Each row was made from one path, in order. Every step used is in the known rows, and no mark comes twice. Write each row's path.
In the rows, 128 means zero.
Known rows:
taga -> befuf -> madan -> kezube -> pusodu -> tene -> fikuf: [156 152 131 125 131 122 164 180 175 134 143 110 139 144 179 119 180 145
 154 131 128 113 113  96 111 171 161 140 146  72  55  82 137 157 126  94
 141  91 143  84 142 115 137]
gimo -> kobido -> befuf -> dimanub: [ 62  88 207 167 120 122 132 136 161 162 150 155  96  97 173 123 155  96
 116 135 101  87 111 151 102 231  77 136 152 193 204 141  94 112 134 156
 167 193 148 166 133 171 126]
fikuf -> tene -> kameg -> sedu -> pusodu -> kezube -> madan -> befuf -> taga: [147 184 127 106 100  83 120 144 149 105 146 106 134 117 100  99 177 164
 137  64  58 239 131 123 116  54 168 158 207  75  64  75 103 158 146 146
 104 143 139  79  56 165 217]
tene -> pusodu -> sedu: [113 137 163 135 144 145 148 110 116 107  91 107 112 114 114 120 112 111
 122 135 127 126 141  89 129  97 135 136 113 126 150 131 169 126 119 145
 107 116 134 171 126 146  91]
gimo -> kobido: [ 98  85 157 153 109 134 108 111 122 180 115 131  85 140 166 128 108  97
 158 126 140  84 126 191 133 193  87  90 123 189 188 146 115 108 124 159
 115 156 121 145 117 148 110]
kameg -> tene -> fikuf: [113 126 119  88 148 133 142 152  93 177 102 145 148 167 159 166  76 115
 158 147 132  76  91 151 100 150  98 114 165 132 144 153 131 107 134  76
 153 100 101 150 128 158  94]
madan -> befuf: [113 103 143 171 147 133 128 109 131 126 126 158 116 125 142 135 111 118
 117 123 148 114 143 124  89 144  82 103 123 138 132 142 109 108 138 157
 124 151 131 130 158 133 124]
madan -> befuf -> dimanub: [ 93  79 141 163 165 114 160 143 145 145 148 184 136 109 139 139 136  96
  94 140 127  91 125 113  79 166  72 125 136 148 165 160  88 100 141 158
 174 166 148 115 150 139 145]
kagi -> pusodu -> sedu -> kameg -> tene -> fikuf: [144 198 127  53 153 148  99 157  89 114  99 129 189 115 129 126  67 154
 100 158 146 116  89 112 148  81 151 181 152  90 108 163 125 119 114  58
 139  76 139 147 129 157  81]
madan -> kezube -> pusodu -> tene: [167 130  90 142 108 128 138 144 116 152 139 116 139 153 117 138 125  79
 145 137 146 123 149 135 147 106 164 136  71 124 110 138 184 149 142  91
 162 141 129 118 131  62 127]
madan -> kezube -> pusodu: [166 104  76 157 122 149 155 114 147 172 146 136 121 167 105  97 130 117
 134 140 155 134 157 140 149 120 141 103  71 161 129 117 158 137 132 144
 158 140 131 121 140  71 133]
kezube -> pusodu: [139  83  89 171 155 164 141  83 120 143 149 150 101 147  89 119 118 107
 125 141 145 106 154 157 153 146 117  97  75 156 149 138 140 128 138 143
 138 144 117 136 135 121 117]
kezube -> madan -> befuf -> vuduzi: [ 79 108 121 147 181 108 167 137 137 132 146 152 100 116 127 140 155 124
 130 128 159 124 173 127  63 162  76  76 140 127 110 115 113  96 142 149
  77 100 101  82 102 128 183]
pusodu -> kagi: [104  61 127 129 114 157 109 100  90 130 115 159  98 144 169 129  73 131
 120 123 147  95 162 149 161 141  96  88 102 197 164 158 140  94 128 145
  87 141  67 155 140 130 114]
kifid -> kezube -> pusodu -> sedu -> kameg -> tene: [181 201 124  90 139 116 121 137  79 115  95 123 196 127  91 147 129 135
 129 130 152 162 120 141 138  72 184 190  98 116 148 149 124 152 117 118
 175 131 132 139 124  90 125]
vuduzi -> befuf -> madan -> kezube -> pusodu -> sedu -> kameg -> tene -> fikuf: [153 235 118  56 122 102 156 146 160  92 116  96 162 121 122 122 150 189
 104 153 155 136  41  73 119 124 167 200 150  36  62 103 107 136 107  95
 173  95 150 150 132 101 122]
kagi -> pusodu: [118  81  96 181 150 168 103 119 105 124 156 154 120 139 101 120  95 118
 121 146 143 109 162 143 171 133 117  91 107 172 146 149 130 115 109 115
 127 108 120 128 146 126  96]
befuf -> madan: [106  72  97 166 139 120 109 131 129 130 136 125 106 143 149 169 134 131
 165 145 126  92 126 152 119 155 101  75 128 137 149 119 104  83 108 123
 107 113 114 107 148 129 118]
kifid -> kezube -> pusodu -> sedu -> kameg: [170 178 122 105 131 133 108  94 111 122 104 126 175 131 108 113 155 158
 103 133 156 166 159 131 118  82 154 162  83 138 155 131 124 149 115 176
 131 130 144 132 158  96 122]
befuf -> madan -> kezube -> pusodu -> sedu: [151 139  95 128 111 109 149 151 160 137 126  78 119 127 127 123 179 140
 143 137 145 134 121  98 119 101 169 153  65  99 103  82 159 119  84 123
 125  89 151 102 130  75 132]
sedu -> pusodu -> kezube -> madan -> befuf: [139  81 140 155 102  86 131 113 171 142 159 103 108 114 111  99 179 114
 124  86 105 184 148 114  81 137 122  88 132  97  57  88 136 163 125 157
 146  94 163 106 143 135 175]
kagi -> pusodu -> sedu -> kameg: [134 152 116 128 147 155  74 112 108  89 123 139 156 104 110 111  90 148
  83 154 157 138 146 114 170  74 143 152 108 124 129 165 129 116 115 121
  98 116 146 138 155 125  83]
befuf -> dimanub: [ 82  55 101 156 162 121 147 143 129 172 154 180 134 137 137 149 123  90
 119 162 126  74 129 147 113 158  84 107 130 179 192 176 118  98 140 133
 163 153 130 124 150 128 118]
kifid -> kezube -> madan -> befuf: [106 129 125 122 123  77 150 133 143 142 142 159 162 158 144 133 190 141
 149  91 121 157 145 136  59 160  91  94 146 157 136  98 103 145 138 182
 125  99 141  83 155 113 147]
kagi -> pusodu -> kezube -> madan -> befuf -> kobido -> gimo: [112  98 155 130  70  73 117 185 191 167 176 105 131 102 106 115 222 149
 131  81  71 156 113 138 117 173 119 124 135 161  79  66 125 152  65 125
 143  21 154  41 158 120 192]
kezube -> pusodu -> sedu -> kameg: [160 152 106 117 155 154 116  72 122 104 115 133 135 108  94 113 108 138
  85 150 159 131 141 129 150  91 143 160  72 106 133 147 137 131 138 150
 108 150 149 142 142 120 108]
fikuf -> tene -> pusodu: [144 114  91 153 143 172 118 121  92  94 139 143 123 133  89 102 114  96
 139 127  84 128 140 149 178  90 122  80 153 176 186 133 137 109 162 146
 171 167 113 145 113 153 145]
vuduzi -> befuf -> madan -> kezube: [ 91 115 108 183 104 100 137 140 173 108 151 125 110 152 149 142 165 163
 146 144 146 119 108 107 110 168 114 100 151 126 116 109 113 106 103 140
 136 120 124 131 166  76 117]
vuduzi -> befuf -> kobido: [ 58 101 160 173 110 117 115 123 112 103 128 129  82  88 128 147 148 129
 113 142 123  91 124 123 111 211  67 128 149 164 178 153 120 127 109 169
  99 150  98 164 127 127 123]
kezube -> madan -> befuf -> taga -> bazu: [ 70  80 100 139 120  99 173  99 136  76 136 136 120 126 140 140 155 129
 149  91 111 154 157 118  98 126  74  97 142  99  95  89 103 134 168 154
  50 121 144  31 149 134 145]
kagi -> pusodu -> tene -> kameg: [129 142 120 127 149 179  87 143  84  90 129 155 156 131  98 162  87 115
 145 113 136 101 154 118 202  95 165 121 144 116 127 183 147 145 144  69
 134 143 114 133 115 129 108]
tene -> pusodu -> sedu -> kameg: [151 162 152 111 149 153 120  88 119  87  91 118 143 110 105 110  94 136
  93 147 130 146 133  96 157  67 143 142 129 109 148 148 137 130 144 167
 108 148 145 170 142 146 103]
tene -> kameg -> sedu: [116 151 121  99 165 159 138 118 125 144 109 143 148 157 120 146  81 171
 140 128 162 111 112 133 141 119 145 133 169 127 164 146 106 117 139 125
  74 152 119 142  86 139  72]
pusodu -> kezube -> madan -> befuf -> dimanub: [ 69  61 127 147 117  55 165 168 183 175 159 163 159 136 137 151 183  94
 122 119 102 142 126 127  63 163 102 114 153 118 121 113 129 148 123 139
 182  95 166  75 138 103 172]

Which path is each row?
[172 179 110  96 160 134 120 119  93 107 104 135 160 107  81 150  84 111
 109 147 156 128 105 142 173  75 174 185  87  82 125 170 135 139 139  94
 157 150 133 150 111 113 109] | kezube -> pusodu -> sedu -> kameg -> tene
[182 175  97 106 125 134 130 106 147 140 112 117 160 130 111  91 124 148
  90 147 170 157 144 119 147  62 166 166  69 113 112 135 152 140 136 146
 129 145 160 129 145  71 118] | madan -> kezube -> pusodu -> sedu -> kameg
[117 126 119 111 134 161 100 151  92 136 131 129 148 142 148 134  95 107
 129 151 128  82 132 119 128 132 117 126 134 125 112 149 152 124 114  62
 128  74 123 136 147 152  85] | kagi -> pusodu -> tene -> fikuf
[ 95  97 190 165 130 113 125 152 170 165 155 143 102 101 160 125 173 155
 134 108  98  97 111 158 126 212  87 127 152 200 145 134 112 119 120 153
  97 121 107  85 184 152 128] | taga -> befuf -> kobido -> gimo
[ 76 114 179 213 122 115 112 100 132 107 130 155  85 136 169 153 125 135
 134 133  93 148 182 136  93 125  85 131 140 150 132 128 129 118 132 149
  70 168  87 158 182 165 131] | kobido -> befuf -> taga
[ 97 123 131 151 138 148 102 135 106 110 126 126 130 108 116 123 109 122
 112 144 153 117 147 108 143  99 139 150  92 141 135 145 165 112  87 102
 101  84 137 140 142 123  76] | kagi -> pusodu -> sedu
[168 197 117  41 163 146 138 117 102 134  89 125 166 121 115 129  89 142
 103 156 149 110  84 124 128  97 154 187 118  72 114 150 130 135 139  91
 149 110 138 155 117 151 105] | kezube -> pusodu -> sedu -> kameg -> tene -> fikuf
[147 122 130 141 158 151 156 139  88 111 113 138 124 144  82 154  78  82
 159 133 113 117 108 127 176 109 140 102 144 136 159 153 137 130 143 101
 183 139 105 164 104 140 120] | kameg -> tene -> pusodu
[147  94 110 114 112 190 108 115  68  72 123 154 106 123 121  80  88 115
 120 110  86 125 153 141 218  91 121  86 135 206 189 134 143 102 162 153
 148 172  71 164 102 152 159] | fikuf -> tene -> pusodu -> kagi
[ 49 109 152 227 119 110 129  80 125  93 139 175  75 150 141 154 122 134
 120 145 121 125 164 131 110 152  70 126 148 147 129 154 123 117 128 160
  78 160  79 167 174 136 118] | vuduzi -> befuf -> taga
[144 159 150  85 128 107 153 120 181 134 134  97 137 122  90 102 161 172
 123  70 121 201 110  88  99 118 175 133 178  58  59  82 107 172 130 145
 109 110 171 109  73 150 151] | tene -> kameg -> sedu -> pusodu -> kezube -> madan -> befuf
[168 231 191  78  91 125 137 163 179 116 120  56 122 110 145 128 172 166
 166  97 122 148  71 111 149 170 219 197 152  71 102  67 100 163 118  89
 126 173 161 132  41 126 134] | gimo -> kobido -> befuf -> madan -> kezube -> pusodu -> tene -> kameg -> sedu
[ 75  93 145 187  87  46 137 133 162 147 125 142 119 163 161 165 167 120
 153 106  88 190 178 141  64 115 103 110 148 102  75  88 145 158 115 153
  86  90 121  81 152 119 189] | pusodu -> kezube -> madan -> befuf -> taga
[174 124  77 139 109 109 135 167 133 129 147  88 129 141 125 156 161  96
 171 138 130 118 126 130 145 117 168 125  77  95  97 103 150 132 116  83
 161 120 130  87 124  65 151] | befuf -> madan -> kezube -> pusodu -> tene
[153 165 144  61 136 136 132 131 105 157 128  68 121 119 154  97 101 119
 121 146 129 110  88 108  71 137 132 163 143  93  95 133 123 115 122  87
  91  96 140 154 106 179  70] | kameg -> sedu -> pusodu -> tene -> fikuf
[153 130  96 121 158 128  99 130  89 127 116 171 169 146 116 176  55 115
 134 149 145 113 105 175 166  99 128 116 148 129 151 190 102 113 164  91
 156 167 106 135 134 119 110] | sedu -> kameg -> tene
[167 154 100  84 109 140 153 143 128 185 124 106 148 171 153 112 128 104
 136 146 144 103 128 122 108 121 143 136 101 116  93 120 176 147 137  92
 158 101 135 127 134 100 125] | madan -> kezube -> pusodu -> tene -> fikuf
[137  63 104 133 128 186 134  77  98 116 135 159  76 134 120 100  92 122
 104 123 152 106 171 149 186 145 118 102  53 180 148 142 144 121 131 156
 113 148  78 154 125 123 135] | kezube -> pusodu -> kagi
[ 89  83 133 159  98  74 129 135 170 155 132 138 142 150 144 148 156 119
 145 101 117 158 147 135  73 140 108  92 142 106  91  91 148 158 118 136
 126  81 148  92 142 100 154] | pusodu -> kezube -> madan -> befuf
[172 150 104  46 132 196  98 111  77  81 133 127 110  98 114  62  81 177
 105  83 116 143 114 133 212  77 164 136 157 168 155 148  99 100 161 138
 105 197  84 158  51 177 138] | fikuf -> tene -> kameg -> sedu -> pusodu -> kagi
[150 131 167 160  83 124 138 129 195 145 152  83  74 119 148  96 199 143
 157 113 118 140 110 140 134 205 141 119 105 147 124  54 101 132 103 153
 155 154 151 131 119 123 162] | gimo -> kobido -> befuf -> madan -> kezube -> pusodu
[151 179 189  90  66 114 136 157 176 157 131  57 103 119 195 111 193 130
 161 124 104 112  88 116  92 206 142 151 133  98  91  50 123 144 109 102
 154 121 156 133 114 147 151] | gimo -> kobido -> befuf -> madan -> kezube -> pusodu -> tene -> fikuf
[125 125 136 172 106 103 124 153 177 121 147 108 120 143 175 141 170 164
 155 130 120 144 127 108  94 142 124 104 143 130 115  84 117 107 107 120
 130 132 130 125 173 105 129] | kobido -> befuf -> madan -> kezube
[ 80  56  96 152  93  85 122 137 152 180 136 135 142 180 143 163 146 110
 170 115 114 142 154 169 102 137 125  72 137 131 123 104 175 152 115 117
 119  68 125  99 141  94 129] | pusodu -> kezube -> madan
[181 130 136  82 141 172 124 108  71  68  93 158 134 128 105 124  35 123
 107 127 122 137 118 130 236  85 152 113 142 147 153 173 111 124 167 127
 157 175  70 175 108 142 145] | sedu -> kameg -> tene -> pusodu -> kagi
[152 141 108 113 156 181 125 101  97 107 117 150 135 133  83 169 106 109
 148 110 139  94 148 132 185 111 163 126 106  98 129 171 154 162 169  98
 143 183 115 144  99 123 128] | kezube -> pusodu -> tene -> kameg
[134 122 169  99  80  58 136 168 155 153 141  44 102  63 113  97 198 133
 114  99  91 197 104 102  54 161 140 165 144  92  86  63 108 172  82 161
  92  77 169  83  58 142 180] | kameg -> sedu -> pusodu -> kezube -> madan -> befuf -> kobido
[148 117 123 133 152 145 133 100 123 146 152  94  91 113 109  83 103 132
 113 138 144 139 111 128 118 133 133 134 117 138 124 132 102 105 120 138
  93 133 138 149 108 160  81] | kameg -> sedu -> pusodu
[113 101 174 148 120 108 117 149 109 126 109 126 101  75 143 144 143 113
 117 123 116 107 134 122  87 171  70 128 130 152 163 136 100 122 112 173
 107 152 128 111 115 144 166] | madan -> befuf -> kobido
[163 185 111  97 140 155  87 114  91  60 105 128 161  98  98  99 107 127
 102 139  97 152 122 124 179  33 150 145 153 129 171 148 139 115 172 148
 142 174 142 151 118 151 129] | fikuf -> tene -> pusodu -> sedu -> kameg
[130 195 135  35 149 117 115 142  96 143  70 130 185 131 169 156  67 148
 122 157 148 106  79 129 102  88 125 177 164  84 125 169 128 112 138  82
 124 102 127 156 133 158  81] | pusodu -> sedu -> kameg -> tene -> fikuf
